What can hang from each mark
tizi: fudo gero rivis
fudo: nuneto tizi
gero: nuneto
rivis: nuneto nuno
mezuf: nuneto
nuneto: rivis
nuno: gero mezuf rivis

Each row was made from one small tree. The marks that hang from a mark follow it in brackets, in alphabetical order. Every link used is in the known rows. Write each row's tree.
Known rows
gero{nuneto{rivis}}: [ 15  -9   1 -10  -1  -6  -5  12 -24  15   5   9   0  -4 -12  -5   5  -3
  10  23   5  11]
rivis{nuno}: [-12  -1  28  -7 -31  -6   2  17  10  10   9   3   6   3   4  -2  18  16
   3  24  27   9]
mezuf{nuneto{rivis{nuno}}}: [ 22  -4  25 -18 -21 -10  19   3  14  26  27  12  29   1  27  10  29  26
  12  56  21  -7]
fudo{nuneto{rivis{nuno}} tizi}: [-44   0 108 -17 -57  -6  34   3   3  35  -4  29  -9  -4  24  32  38  71
   6  53   2  15]
nuneto{rivis{nuno{mezuf}}}: [-25  -3  36 -11 -40 -11  19  28 -12  28  17  23  10  -5  -1   7  27  14
  11  43   2  29]
mezuf{nuneto{rivis{nuno{gero}}}}: [ 15  -8  28 -28  -9 -15  16  10   6  34  28   8  61   4  -1   8  41  35
  17  64  11  11]
rivis{nuno{gero}}: [-18  -6  28 -18 -19 -10  -1  24   6  18  12  -2  37   6 -21  -4  29  26
   7  34  17  30]
nuneto{rivis{nuno{gero mezuf}}}: [-31  -7  36 -21 -28 -15  15  36 -19  35  18  19  41  -2 -31   6  37  23
  14  52  -8  52]
tizi{fudo}: [ 19 -14  -5   6   8  -5 -18   6  28   1   2   4   2 -11  -9   2  13 -10
   2  43 -12 -20]
nuno{mezuf}: [-13  -3 -14   5   3  -2  -2  11   1   5  -2   9  -1  -2 -16   3   0 -28
   2  -4 -25  28]
nuno{mezuf{nuneto} rivis}: [  3 -11 -36   4  11   1   7  11  22  11  16   0  51  25  22  10  16 -29
   0  41 -27  36]
mezuf{nuneto{rivis}}: [ 34  -2  -1 -11  10  -4  18 -14   4  16  17   8  25  -2  22  12  11   8
   9  30  -3 -14]
fudo{tizi}: [-12   1  24   4 -10   1  -5  -7   0   7  -7   9  -3   0   2  21  21   6
   0  18  -7   5]
rivis{nuneto nuno{gero}}: [-12 -11  49 -21 -40 -18 -19  42  12  28   3  -3  12   5 -30 -16  31  29
   1  32  18  31]
gero{nuneto{rivis{nuno}}}: [  2 -10  29 -17 -32 -13  -3  29 -15  25  16  12   6  -2  -7  -8  24  14
  14  49  31  21]
tizi{fudo gero}: [ 19 -18   0   0  23  -7 -23  13  13   6  -5  -2  24 -15 -56   7  24  -2
   6  56 -41   4]
rivis{nuneto nuno}: [ -5  -6  46 -10 -52 -14 -15  35  16  21   1   1 -21   2  -2 -14  21  19
  -4  22  29  12]
gero{nuneto}: [ 15 -10 -21  -1  10  -4 -25  11   1   2  -2  -4  -5   0 -22 -11  -2 -29
   4   1   3  19]
fudo{nuneto tizi{gero rivis{nuno}}}: [-51  -5  98  -6 -19  -1  15   8 -30  19 -33   1  23  14 -11  29  58  42
  14  58 -27  54]
tizi{gero{nuneto} rivis{nuno}}: [ -6 -16  19  -5   6  -8 -22  34 -48  10 -15 -16  38  17 -43 -11  44 -13
  20  53   3  58]

Write each row's tree
[-32   1  81  -9 -26   1  31 -15  -7  24 -13  26 -15  -7  19  35  20  54
   4  29 -24   6] -> fudo{nuneto{rivis} tizi}
[ -6 -18 -34  -7  24  -9 -31  31  -3  15  -2   1  26  -1 -67 -10   7 -45
  10   7 -34  64] -> nuno{gero{nuneto} mezuf}
[-17  -4  51 -26 -31 -13  17  25 -18  30  19  11  42   1 -12   3  38  51
  12  57  17  22] -> nuneto{rivis{nuno{gero}}}
[ 20  -5 -15  -5  12  -6  15  -3   3  22  16  18  22  -4   6  17  12 -19
  11  27 -33  12] -> nuno{mezuf{nuneto{rivis}}}
[ 14 -11 -13 -16  24  -9  11   5   0  30  17  13  54  -2 -22  15  22  -9
  15  37 -41  31] -> nuno{gero mezuf{nuneto{rivis}}}
[ -9 -18 -17 -11   9  -4 -17  35 -12  11   7 -13  62  27 -25 -13  21  -4
   4  46  -5  55] -> nuno{gero{nuneto} rivis}
[-32 -11  81  -8 -37 -12 -17  34 -31  26 -20  -3  24  22  -4   2  69  23
  10  64  11  45] -> fudo{tizi{rivis{nuneto nuno{gero}}}}
[-26 -14  34 -16 -39 -20 -21  54  15  34   1   6  10   2 -45 -13  31   2
   2  26  -9  60] -> rivis{nuneto nuno{gero mezuf}}
[-19 -20  81 -25 -28 -15  18  24  28  37   6  19  31 -14 -14  13  39  66
  13  86 -14  12] -> tizi{fudo{nuneto{rivis{nuno{gero}}}}}
[-19  -5  41  -4  -5  -5   3  22 -49   7 -12 -12  41  17 -22   1  48  13
  16  52   0  40] -> tizi{gero rivis{nuno}}
[-18 -12  22 -13 -21  -8 -11  41  -3  19   2 -11  41  27  -8 -13  27  26
  -6  42  -6  39] -> nuno{gero rivis{nuneto}}
[-33  -2  60   6 -28  -1   4   8 -33   7 -13   4  16  21  29  16  56   9
  12  58  18  22] -> fudo{tizi{rivis{nuno}}}
[ -3 -15 -34  -8  22  -3   4  19  16  19  18  -4  83  27  -6   8  25 -19
   4  49 -40  56] -> nuno{gero mezuf{nuneto} rivis}
[-11 -13  14 -12 -29 -14  -5  39 -10  31  14  20   4  -5 -25  -4  24 -14
  15  44   3  48] -> gero{nuneto{rivis{nuno{mezuf}}}}
[  5 -21  51   4 -31 -14 -27  41   5  12 -14  -4  -2   7  13 -14  49  -2
   9  77  15   2] -> tizi{fudo rivis{nuneto nuno}}
[-22 -21 -32  -6  13  -6 -19  45  -8  17   6  -4  60  24 -40  -9  21 -33
   6  42 -31  83] -> nuno{gero{nuneto} mezuf rivis}
[ 10 -18   9  10  35  -3 -17  11 -28  -3 -21 -11  41   1 -33   6  41 -12
  16  70 -40  12] -> tizi{fudo gero rivis}
[  3 -13  32 -23 -17 -15  -9  34 -29  30   9   5  27  -6 -55  -2  38  22
  17  62   5  42] -> tizi{gero{nuneto{rivis{nuno}}}}
[-32  -4  63  -7  -1   1   6  -9   4  19 -28   8   3  -7 -38  33  23  38
   1  19 -53  35] -> fudo{nuneto tizi{gero}}
[ 33 -28 -21  -1  34 -11 -47  25  16   9  -8  -6  20 -16 -77  -4  22 -30
  10  58 -38  20] -> tizi{fudo gero{nuneto}}
[  8 -13   4 -20  11 -10  -9  19 -28  22   8   5  32  -2 -40  -6  16   6
  14  33  -7  29] -> nuno{gero{nuneto{rivis}}}
[-20  -3  37   7  18   3  -4  -2 -60   3 -29  -6  32  15 -23  23  51   2
  13  47 -36  35] -> fudo{tizi{gero rivis}}
[ -8 -21  34  -3   0 -10 -13  29  -7  10  -3  -7  55  12 -10  -4  57   7
  18  91   3  18] -> tizi{fudo rivis{nuno{gero}}}
[-24 -17  40  -6  -7  -8 -25  28 -37  17 -13  -4  44  23 -20   3  63  -8
  20  67  11  58] -> fudo{tizi{rivis{nuno{gero{nuneto}}}}}
